What can hang from each mark:
j_408: j_207 j_754
j_754: j_177 j_942
j_154: j_54 j_408
j_942: j_754 j_772
j_772: j_177 j_408
j_207: j_54
j_177: j_754

Known rows, with every way that one mark hangs from another:
j_772[j_177[j_754] j_408]: +0.08,+1.69,+0.12,-1.64,-2.74,+2.50,+2.64,+3.30,-3.14,+3.99,+0.45,+1.98,-2.57,+0.88,+1.61,-2.69,+1.39,-1.23,+2.61,+2.72,-2.59
j_942[j_772]: +3.09,+1.43,-2.19,-0.46,+0.00,+3.02,+3.14,-1.19,-3.93,+3.03,-1.04,+1.80,-3.08,+3.08,-0.54,-3.33,+0.48,+1.77,+1.65,-0.94,-3.14
j_772[j_177 j_408[j_207]]: -0.18,+1.45,+0.24,-1.13,-3.58,+1.86,+5.95,+4.53,-3.89,+3.77,-0.48,+2.84,-2.90,+1.27,-1.10,-2.86,+2.17,-1.10,+3.24,+1.46,-0.55
j_154[j_408[j_754[j_177 j_942[j_772]]]]: +3.46,+0.23,-3.77,-2.03,-0.60,+0.23,+0.30,+0.94,-3.48,+4.82,-0.44,+0.35,-2.65,-1.18,-0.14,-0.78,+2.19,+1.09,-0.11,-1.68,-4.64
j_408[j_207[j_54] j_754[j_177]]: +1.43,+0.26,-2.49,-4.35,-1.11,+0.51,+6.29,+0.78,-4.32,+5.03,-0.95,+2.41,-0.53,+0.75,-3.52,-6.05,-0.72,+0.23,+3.14,-1.18,-0.85
j_942[j_754]: +3.28,+1.02,-1.99,-1.54,-0.28,+3.04,+4.30,-2.99,-4.43,+3.49,+0.04,+0.90,-3.10,-1.54,-1.49,-4.09,+0.90,+1.44,+2.56,-1.88,-3.58
j_177[j_754[j_942]]: +4.01,+0.88,-1.74,-2.15,-1.35,+3.25,+1.49,-1.21,-3.74,+3.60,+0.90,+2.52,-1.50,+2.00,+0.49,-2.72,+0.89,+0.34,-2.06,+0.13,-6.17
j_177[j_754[j_942[j_772[j_408]]]]: +3.91,+1.58,-2.42,-1.28,-0.81,+2.58,-0.23,+0.56,-3.57,+3.52,+0.00,+2.88,-3.07,+2.80,+0.82,-0.23,+2.10,-0.15,-0.59,+0.40,-6.05
j_408[j_754]: +2.78,+1.32,-2.66,-1.60,-0.23,+3.16,+3.64,-2.24,-2.68,+3.67,-0.17,+1.67,-2.61,-0.44,-2.89,-4.84,+0.84,+1.85,+2.56,-2.23,-3.96
j_408[j_207[j_54] j_754]: +2.55,+0.88,-2.32,-3.63,-0.92,+2.14,+6.38,-0.68,-3.85,+3.91,-0.84,+2.42,-1.86,+1.67,-4.83,-4.57,-0.29,+1.19,+3.40,-2.55,-0.92
j_754[j_942]: +3.66,+0.56,-2.01,-1.02,-1.71,+2.93,+3.62,-1.26,-3.91,+3.47,+0.67,+1.49,-2.35,+1.24,+0.26,-3.54,+1.78,+0.88,-1.45,-0.91,-6.08
j_754[j_177]: +1.31,+0.39,-1.25,-1.38,-1.54,+1.84,+4.27,-0.15,-3.93,+4.50,-0.21,+1.14,-1.01,+0.86,+0.91,-6.38,+0.62,-0.04,+0.65,+1.00,-3.09
j_207[j_54]: +1.98,+0.72,-0.79,-1.82,-1.11,+3.02,+5.88,-1.42,-3.82,+3.70,+0.10,-0.06,-2.15,+3.10,+0.11,-5.49,-0.50,+0.64,+2.58,-0.44,-2.04
j_154[j_54 j_408[j_207 j_754[j_942]]]: +3.87,+0.46,-1.13,-1.35,-0.61,+3.31,+2.04,-2.26,-3.66,+3.71,-0.94,+0.75,-3.62,+0.72,-4.99,+1.75,+2.57,+0.86,+1.71,-3.07,-0.98
j_754[j_942[j_772[j_408]]]: +3.66,+1.34,-2.66,+0.06,-0.97,+2.23,+1.57,+0.86,-3.62,+3.41,-0.36,+1.95,-4.03,+2.31,+0.64,-0.82,+3.04,+0.44,+0.37,-0.69,-5.96
j_772[j_408[j_207 j_754]]: +2.24,+1.74,-1.69,-0.98,-1.59,+2.59,+4.23,+0.65,-2.46,+3.64,-1.12,+3.11,-3.46,+0.42,-4.44,-2.18,+2.96,-0.02,+3.68,-1.78,-1.74
j_408[j_207[j_54] j_754[j_942]]: +3.55,+0.49,-3.27,-3.97,-1.14,+1.45,+5.58,-0.12,-4.41,+4.14,-0.12,+2.79,-1.83,+1.10,-4.17,-3.57,+0.43,+1.09,+0.96,-2.83,-3.64
j_942[j_754[j_177] j_772[j_408[j_207]]]: +2.41,+1.08,-2.83,-1.90,-0.44,+0.20,+3.25,+1.67,-5.23,+4.44,-1.91,+2.80,-3.32,-0.59,-1.83,-1.83,+2.23,-0.19,+3.90,-0.68,-1.69
j_408[j_207]: +2.71,+0.97,-0.81,-1.25,-2.01,+3.14,+6.16,-0.46,-4.00,+3.14,-0.89,+3.00,-1.83,+2.90,-3.17,-4.01,+1.02,+0.67,+0.71,-1.02,-1.01

Rows:
+3.05,+0.21,-3.39,-1.84,-0.79,+0.49,+2.23,+0.99,-4.91,+4.51,-0.31,+2.11,-1.51,+1.29,+1.72,-3.89,+0.94,+0.53,-1.37,+0.31,-6.35	j_754[j_177 j_942[j_772]]
+0.28,+1.70,+0.38,-2.25,-3.36,+2.02,+4.08,+4.51,-3.85,+3.88,-0.26,+3.66,-2.18,+1.81,-0.77,-1.94,+1.53,-1.65,+2.45,+2.36,-0.87	j_772[j_177[j_754] j_408[j_207]]
+2.51,-0.17,-3.54,-4.78,-1.42,-0.18,+5.48,+1.22,-4.76,+5.25,-0.26,+2.75,-0.59,+0.23,-2.89,-4.93,+0.20,+0.15,+0.82,-1.45,-3.80	j_408[j_207[j_54] j_754[j_177 j_942]]
+2.55,+0.85,-2.78,-1.85,-1.41,+1.26,+3.04,+2.08,-5.20,+3.79,+0.27,+2.07,-2.54,+1.37,+1.36,-2.85,+0.60,+1.39,-0.19,+0.23,-6.07	j_754[j_942[j_772[j_177]]]
+4.12,+1.44,-2.18,-1.85,-1.40,+2.18,+0.80,+1.51,-4.05,+3.40,-0.64,+4.24,-2.65,+3.55,-0.98,+0.31,+2.01,-0.32,-0.88,+0.09,-4.59	j_177[j_754[j_942[j_772[j_408[j_207]]]]]
+0.92,+1.33,-2.31,-1.80,-2.24,+1.20,+2.92,+3.22,-3.21,+4.43,+0.83,+1.83,-3.33,-2.17,-0.07,-2.64,+2.75,-0.07,+2.71,+0.04,-5.53	j_772[j_177 j_408[j_754[j_942]]]
+1.99,+1.31,-2.92,-2.55,-0.05,+1.18,+3.81,+0.71,-5.80,+3.76,-0.50,+1.52,-3.36,-1.37,-0.30,-3.32,-0.39,+2.04,+3.67,-0.62,-3.52	j_942[j_754 j_772[j_177]]
+2.12,+1.19,-2.26,-1.42,-2.45,+0.83,+3.51,+4.49,-4.85,+3.75,-0.58,+3.37,-3.34,+1.85,-0.15,-0.67,+2.35,-0.01,+0.73,+0.37,-4.27	j_754[j_942[j_772[j_177 j_408[j_207]]]]
+1.85,-0.03,-1.81,-3.48,-1.74,+0.47,+4.63,+1.43,-3.59,+5.04,-0.88,+0.39,-1.64,+0.24,-2.58,-2.66,+0.86,-0.03,+2.40,-1.48,+0.71	j_154[j_408[j_207[j_54] j_754[j_177]]]
+0.80,+0.83,-1.84,-2.81,-1.62,+0.74,+5.11,+2.10,-3.27,+5.00,-1.12,+2.25,-2.08,+0.60,-2.79,-4.08,+1.73,-1.13,+4.49,-0.37,-0.73	j_772[j_408[j_207[j_54] j_754[j_177]]]
+1.11,+1.98,-2.69,-1.89,-1.21,+0.90,+3.81,+4.15,-3.94,+3.88,-1.52,+3.67,-3.62,+0.77,-2.79,-1.72,+1.58,+0.61,+4.66,-0.46,-1.59	j_942[j_772[j_177 j_408[j_207 j_754]]]
+2.13,+1.25,-2.94,-1.19,+0.23,+0.66,+1.82,+0.53,-4.65,+4.48,-1.16,+1.22,-3.80,-1.42,+0.33,-2.38,+2.07,+0.10,+4.11,-0.30,-3.28	j_942[j_754[j_177] j_772[j_408]]
+2.04,+0.83,-2.86,-1.38,-1.44,+1.09,+1.83,+1.23,-2.81,+4.88,+0.19,+1.80,-2.76,-1.73,-0.27,-3.24,+3.42,-0.68,+1.52,-0.46,-5.89	j_772[j_408[j_754[j_177 j_942]]]
+3.24,+0.51,-4.78,-2.83,+0.14,+0.26,+1.48,+0.27,-4.19,+4.80,-0.41,+2.50,-1.76,-0.89,-0.87,-4.03,+0.93,+1.46,+0.43,-1.43,-6.82	j_408[j_754[j_177 j_942[j_772]]]
+1.96,+0.55,-2.74,-3.21,-1.23,+1.04,+5.02,+0.64,-3.85,+4.68,-1.07,+3.52,-0.89,-0.23,-4.20,-5.48,+0.59,+0.50,+1.86,-1.29,-1.85	j_408[j_207 j_754[j_177]]
+3.57,+0.42,-4.67,-3.57,-0.47,-0.25,+3.08,+1.54,-4.87,+4.70,-1.22,+4.32,-1.20,+0.14,-3.47,-3.12,+1.09,+1.06,+0.08,-1.87,-4.78	j_408[j_207 j_754[j_177 j_942[j_772]]]
+2.60,+0.68,+1.21,+0.05,-1.15,+4.39,+3.62,-2.19,-3.81,+3.16,-1.45,-0.01,-3.74,+3.11,-3.51,+0.76,+1.91,+0.14,+2.40,-1.22,+2.35	j_154[j_54 j_408[j_207]]
-0.26,+1.39,-1.22,-3.33,-2.51,+0.83,+6.20,+4.29,-3.69,+4.47,-0.42,+2.25,-2.82,+0.24,-2.59,-3.44,+1.02,-0.56,+5.71,+0.04,-0.49	j_772[j_177 j_408[j_207[j_54] j_754]]
+1.20,+1.29,-0.50,-2.59,-3.68,+1.37,+3.19,+5.06,-4.38,+4.04,+0.46,+3.95,-2.04,+1.37,-0.02,-0.93,+2.02,-1.68,+0.16,+2.18,-3.33	j_772[j_177[j_754[j_942]] j_408[j_207]]
+1.18,+1.24,-2.12,-2.51,-2.94,+0.74,+4.38,+4.51,-3.80,+4.31,+0.07,+3.45,-2.88,-1.31,-2.42,-1.83,+2.92,-0.46,+2.37,-0.27,-3.95	j_772[j_177 j_408[j_207 j_754[j_942]]]
+1.97,+1.49,-3.14,-1.53,-0.48,+0.75,+2.73,+2.27,-3.59,+4.29,-2.11,+3.57,-2.89,+1.17,-2.93,-2.26,+2.00,+0.17,+3.57,-0.98,-1.92	j_942[j_772[j_408[j_207 j_754[j_177]]]]
+0.89,+2.07,-1.31,-1.44,-1.34,+1.92,+1.48,+3.49,-3.78,+3.72,-0.56,+2.49,-3.26,+2.21,+1.41,-1.63,+0.77,-0.26,+3.12,+1.99,-2.87	j_942[j_772[j_177[j_754] j_408]]
+3.02,+0.17,-3.67,-3.58,-1.53,+0.24,+4.28,+0.99,-4.49,+4.89,-0.34,+3.86,-0.72,-0.78,-3.40,-4.31,+1.53,+0.42,-0.42,-1.55,-4.66	j_408[j_207 j_754[j_177 j_942]]
+2.77,+0.58,-1.53,-2.73,-1.49,+1.91,+4.74,+0.13,-3.12,+4.02,-0.77,+0.40,-2.70,+1.03,-3.67,-1.36,+0.91,+0.89,+2.69,-2.64,+0.67	j_154[j_408[j_207[j_54] j_754]]
+2.72,+0.94,-0.32,-0.33,+0.41,+4.46,+1.35,-3.95,-2.65,+3.67,-0.83,-1.23,-4.20,+0.39,-3.28,-0.05,+1.79,+1.29,+4.07,-2.47,-0.28	j_154[j_54 j_408[j_754]]
+2.77,+1.00,-2.41,-2.49,-1.78,+1.55,+4.57,+1.41,-3.34,+4.15,-0.30,+2.44,-3.19,+0.98,-3.21,-1.75,+2.70,-0.40,+2.65,-1.99,-3.11	j_772[j_408[j_207[j_54] j_754[j_942]]]
+3.21,+0.85,-1.77,-1.63,-1.61,+2.34,+3.80,+0.01,-2.87,+3.68,-0.90,+1.33,-2.93,+0.04,-4.25,-0.91,+2.08,+1.07,+1.53,-2.83,-0.18	j_154[j_408[j_207 j_754]]
